Known rows, with every way that one mark hangs from another
[M S V [W C N]]: [ 2.99 -0.05 -0.62  1.34  2.05 -0.24  0.12 -0.22  0.83  1.48  0.27 -0.46
  0.05  0.30  2.46  0.22 -0.25  0.38 -0.77  0.10  2.52  0.18]
[N [W C M]]: [-0.44 -0.56  1.13 -0.48  0.27 -0.80  0.09  0.29 -2.05  0.71  2.48  3.30
 -1.19  0.01  0.73 -0.86  0.01 -1.62  0.52 -2.21  1.71  3.11]
[Y M X]: [-2.13  0.21 -0.42 -0.68 -0.22 -0.51  0.21  0.43 -0.95 -1.95 -0.45 -0.79
 -1.58 -0.02  0.82 -0.26  0.73 -1.21  0.96  1.08 -2.64 -1.41]
[L [Y K M X]]: [-4.47  0.65 -1.43 -1.23 -0.51 -0.83  0.17  0.04 -1.09 -2.68 -0.21  0.44
 -1.51 -0.62 -1.29 -0.39  1.24  1.83  1.21  0.41 -3.40 -0.91]
[M S V [Y K L X]]: [ 0.00  0.39  0.22 -1.31 -0.68  1.32 -0.07 -0.58  2.39  0.21 -1.22  2.36
  0.94  0.42  0.08  1.04 -0.21  2.52 -0.05  0.15 -2.16 -1.91]
[C [W N]]: [ 0.16 -0.84 -1.40  1.66  1.05 -0.10  0.16  1.06 -2.81 -0.55  0.27 -1.89
  0.29 -0.60 -1.71 -0.28 -0.85  0.49  0.65  2.44  0.41  1.67]
[W [M S]]: [ 0.88 -0.63 -0.70  0.79 -0.44  0.23  0.09  0.68 -2.11  0.82  1.02  0.55
  0.43  0.06  0.57 -0.43 -0.08 -0.19 -0.31  0.10  1.68  1.68]
[W [M V]]: [ 1.88 -0.66  0.22  0.37  1.17 -0.19  0.00  0.72 -1.56  0.84  1.27  2.94
 -0.82 -0.30 -0.05 -1.74 -1.81 -1.26 -0.08 -0.98  0.94  0.13]
[M S V W [Y L X]]: [ 1.53  0.16  0.44 -0.59 -0.58  1.20  0.21  0.05  2.43  1.70 -1.10  0.59
  2.05  1.47 -0.74  1.99 -0.25  1.28 -0.22  1.09 -0.08 -2.78]
[N [W [M V Y]]]: [ 1.50 -0.56  1.11  0.09  0.37  0.27  0.24  0.51 -0.03  2.39  2.22  4.27
  0.14  0.45 -0.82 -1.79 -1.66 -2.43  0.17  0.46 -0.16  1.20]
[W C M N]: [ 0.02 -0.49  0.50  1.12  1.43 -0.96 -0.16 -0.20 -2.24 -0.70  0.91 -0.77
 -2.31 -1.38  1.46 -0.22 -0.62 -0.99 -0.36 -1.04  1.42  2.66]
[W M]: [ 0.32 -0.82  0.02  0.26  0.12 -0.21  0.03  0.86 -2.60 -0.10  0.83  0.63
 -0.48 -0.32 -0.79 -0.98 -0.89 -0.93  0.06 -0.94  0.98  1.82]
[C [W M N]]: [ 0.36 -0.65 -0.67  2.61  0.59 -0.33 -0.10  1.10 -3.34 -0.32  1.36 -1.06
  0.33 -1.20 -2.00 -0.48 -0.82  0.00  0.40  2.24  0.86  1.33]
[J X]: [ 0.99 -0.31 -1.11  0.36  0.15  0.15  0.41  1.41 -1.92 -0.76 -1.40 -1.80
 -1.68  1.22 -0.09 -1.26 -1.29 -0.01 -0.35  0.36  2.67  1.47]
[M S V [Y X]]: [ 1.30 -0.27 -0.71  0.28  0.27  0.98  0.51  0.13  1.29  1.67 -0.70  0.06
 -0.11  1.01  1.34 -0.39 -0.67 -0.02 -0.63  1.73 -0.64 -1.39]
[S [M [W C N] [Y [K P]]]]: [ 0.36  0.24 -0.61  0.00 -1.14 -0.63 -0.42 -0.29  1.06 -0.85 -0.70 -5.77
  0.60 -0.84 -1.57 -1.94  0.79 -1.66 -0.75 -1.39  1.98  1.69]
[L [Y [K P] [M [W C]] X]]: [-4.68  0.94 -1.11 -0.85 -1.37 -1.65 -0.06 -0.34 -0.59 -2.97  0.38 -1.30
 -2.05 -1.35 -2.60 -0.84  1.98  1.57  1.02 -0.13 -0.43 -0.82]
[N [W [M S V]]]: [ 2.11 -0.29  0.32  0.26 -0.05  0.16  0.23  0.73 -0.40  2.39  2.79  4.75
  0.07  0.42  1.11 -1.46 -0.63 -1.45  0.22  0.39  0.81  1.12]
[N [W C]]: [-0.67 -0.76  0.40 -1.38  0.63 -0.59  0.36  0.23 -1.47  0.52  1.42  2.28
 -1.17  0.56  1.08 -0.70 -0.07 -1.17  0.78 -2.01  1.29  3.39]
[M V [W C N] [Y K X]]: [ 0.36  0.76  0.89  0.61  1.53 -0.31 -0.22 -0.79  2.51 -0.80 -0.91 -0.86
 -0.79 -0.64  0.00  0.17  0.02  1.19 -0.68 -0.19 -0.96 -1.23]
[W C [M V [Y L]] N]: [ 0.93 -0.44  1.65  0.57  1.79 -0.05 -0.21 -0.99  0.03  0.89  0.35  1.66
 -1.16 -0.71  0.63  0.58 -2.07 -0.85 -0.52 -0.91  0.24  0.53]
[W C [M [Y X]] N]: [-1.06 -0.13  1.08  1.31  0.68 -0.57 -0.07 -0.51 -0.90 -0.75 -0.02 -2.45
 -2.57 -1.21  1.06  0.51 -0.30 -0.94 -0.77  0.28 -0.08  1.27]
[W [M S V] N]: [ 2.89 -0.22 -0.38  1.93  1.17  0.07 -0.02  0.31 -0.46  1.18  1.28  0.79
 -0.76 -0.82  1.85 -0.82 -1.29 -0.77 -0.73  1.68  0.38  0.49]

Rows
[-0.65  0.20  1.00 -1.94 -0.12  0.84 -0.14 -0.40  1.82 -0.82 -1.39  2.61
 -0.04  0.02 -1.35  0.49 -1.09  1.69  0.39 -0.83 -2.93 -1.84]  [M V [Y K L X]]
[-1.01 -0.12 -0.46  0.04  1.08 -0.91  0.05 -0.09 -1.08 -0.57  0.13 -0.18
  0.47  0.64  0.27 -0.09  0.95 -1.18  0.64 -0.95  0.85  0.04]  [Y [M [W C]]]
[-0.59 -0.25  0.08 -2.51 -1.85  0.54  0.10  0.47  0.28 -0.36 -1.84 -2.89
  0.83  0.97 -0.75  0.16  0.10 -1.53  0.17 -1.67 -0.76 -0.60]  [S [M [Y L X]]]
[-0.49 -0.08 -0.08  2.31 -1.04  0.67 -0.09  0.41 -1.38  0.27  0.39 -1.54
  1.43 -0.59 -1.91  1.80  0.06  1.42  0.16  3.76 -0.37 -0.44]  [C [W [M S [Y L X]] N]]
[-1.63  0.25 -0.04 -1.44 -1.83  1.31 -0.03 -0.42  1.21 -0.80 -1.67  0.20
  1.27  0.35 -0.68  1.84  0.79  2.84  0.11  0.45 -2.13 -0.11]  [M S [Y K L X]]
[-1.94  1.57 -0.46  0.86 -0.29 -0.78 -0.41 -0.79  1.29 -2.57 -0.35 -1.65
 -0.40 -0.91  2.02  1.09  3.15  1.67  0.17  0.97 -1.96 -1.41]  [Y K [M S [W C N]] X]
[-2.47  1.40 -0.14 -1.25 -3.46 -0.19 -0.56 -0.29  1.49 -2.93 -0.36 -0.53
  0.70 -1.09 -2.01  1.03  2.41  1.83  1.21  1.23 -1.63 -2.33]  [Y [K P] L [M S W] X]
[-0.54  0.57  0.39 -2.29 -2.32  0.48 -0.37  0.36  1.63 -1.13 -1.90 -2.70
  2.52  0.59 -2.32  0.54  1.33  0.26  0.13 -2.33 -0.83 -1.26]  [S [M W [Y K L X]]]
[-1.71  0.16 -1.98  0.92  0.87 -0.86  0.38 -0.28 -1.00  0.23  0.37 -1.51
  0.05  0.26  0.30  0.78  1.23  0.83  0.28  1.63  0.52  0.61]  [L [Y [M S [W C N]]]]
[-2.91  0.19  1.59 -0.99 -1.88 -0.40 -0.54 -0.89 -0.48 -1.89  0.12  0.28
 -1.62 -1.64 -1.88  0.22  0.25  0.79  0.09 -2.00  0.61  0.62]  [W C [M [Y [K P] L X]]]
[ 0.76  0.82 -0.70  0.50  0.04 -0.18  0.17  0.30  1.28  0.16  0.14  0.50
  0.34  0.81  1.51 -0.01  1.23 -0.46  0.33  1.95 -1.22 -3.79]  [Y [M S V W] X]
[ 0.06  0.27 -1.08  1.46  0.94 -0.62  0.03 -0.42 -0.09 -0.07  0.11 -1.80
  0.54  0.27  2.09  0.70  1.51 -0.52  0.02  1.34  0.54  0.33]  [Y [M S [W C N]]]
[ 1.85 -0.63 -0.12 -2.05 -0.07  0.72  0.06  0.26  0.83  1.51 -1.13 -0.13
  1.55  1.35 -0.48 -1.21 -1.54 -2.30 -0.03 -2.21  0.09 -0.90]  [S [M V [Y L]]]
[ 2.91 -0.21 -0.47  1.80  2.05  0.35  0.24 -0.66  1.81  2.46 -0.31 -1.32
  1.06  0.77  1.53  0.42 -0.60 -0.03 -1.26  1.15  2.03  0.20]  [M S V [W C N] Y]
[-0.79  1.53  0.33 -1.17 -1.06  0.21 -0.47 -0.42  2.49 -1.47 -0.50  3.11
  1.49  0.16  0.19  1.48  1.76  2.36  0.99  0.15 -2.98 -4.38]  [Y K L [M S V W] X]
[-2.27  0.06  0.79 -2.09 -1.26  0.82 -0.08 -0.23  0.71 -1.86 -1.84  0.35
  0.29 -0.09 -2.10  1.40 -0.13  2.00  0.52 -0.71 -2.70 -0.03]  [M [Y K L X]]
[-0.37 -0.41 -0.96  0.02 -0.89  0.93  0.51  0.27  0.10  0.67 -1.12 -2.29
  0.25  0.92  0.59  0.59  0.32  0.36 -0.49  2.05 -0.55  0.38]  [M S [Y X]]
[-0.55 -0.19  1.98 -0.72  0.56 -0.07 -0.12 -0.65 -0.13  0.53  0.16  2.82
 -1.30 -0.07  0.44  0.69 -1.07 -0.25 -0.17 -2.35  0.43 -1.37]  [W C [M V [Y L X]]]
[ 1.21  0.24  0.17  2.06  1.47  0.03 -0.32 -1.20  0.78  1.04  0.82  1.15
 -0.55 -1.07  2.16 -0.70 -0.42  0.45 -1.28 -0.03  0.49  0.91]  [W C [M S V [Y K]] N]
[ 0.56 -0.01 -0.43 -0.99 -1.56  0.15  0.13  0.97  0.60  0.14 -1.47 -4.90
  1.62  1.18 -1.22 -0.61  0.87 -2.00 -0.45 -0.77  0.68 -0.71]  [S [M W [Y X]]]
[ 1.84 -0.55  0.46  0.24 -0.03  1.12  0.03 -0.11  0.19  2.45  0.39  3.04
  1.47  0.64 -0.22  0.29 -1.50 -0.05 -0.42  0.33  0.61 -0.54]  [W [M S V [Y L]]]
[ 0.91 -0.34  1.47 -0.40  0.06  0.39  0.13 -0.57  0.47  3.00  2.17  5.30
  0.62  0.83  1.07  0.20 -0.57 -0.84  0.09 -1.21  1.22  1.02]  [N [W C [M S V [Y L]]]]
[ 0.67 -0.42 -0.06  0.51  1.56 -0.77  0.05  0.12 -0.90 -0.61 -0.30 -2.52
 -0.57 -0.22  0.21  0.66 -0.10 -0.09 -0.19 -0.84  1.99  2.12]  [M [W C N]]
[ 2.05  0.39 -0.19  0.14  0.97 -0.28 -0.33 -0.38  2.10  0.45 -0.74 -2.35
  1.26  0.09  0.41 -1.73  0.11 -1.25 -0.95 -2.42  0.84 -0.24]  [S [M V [W C N] [Y K]]]
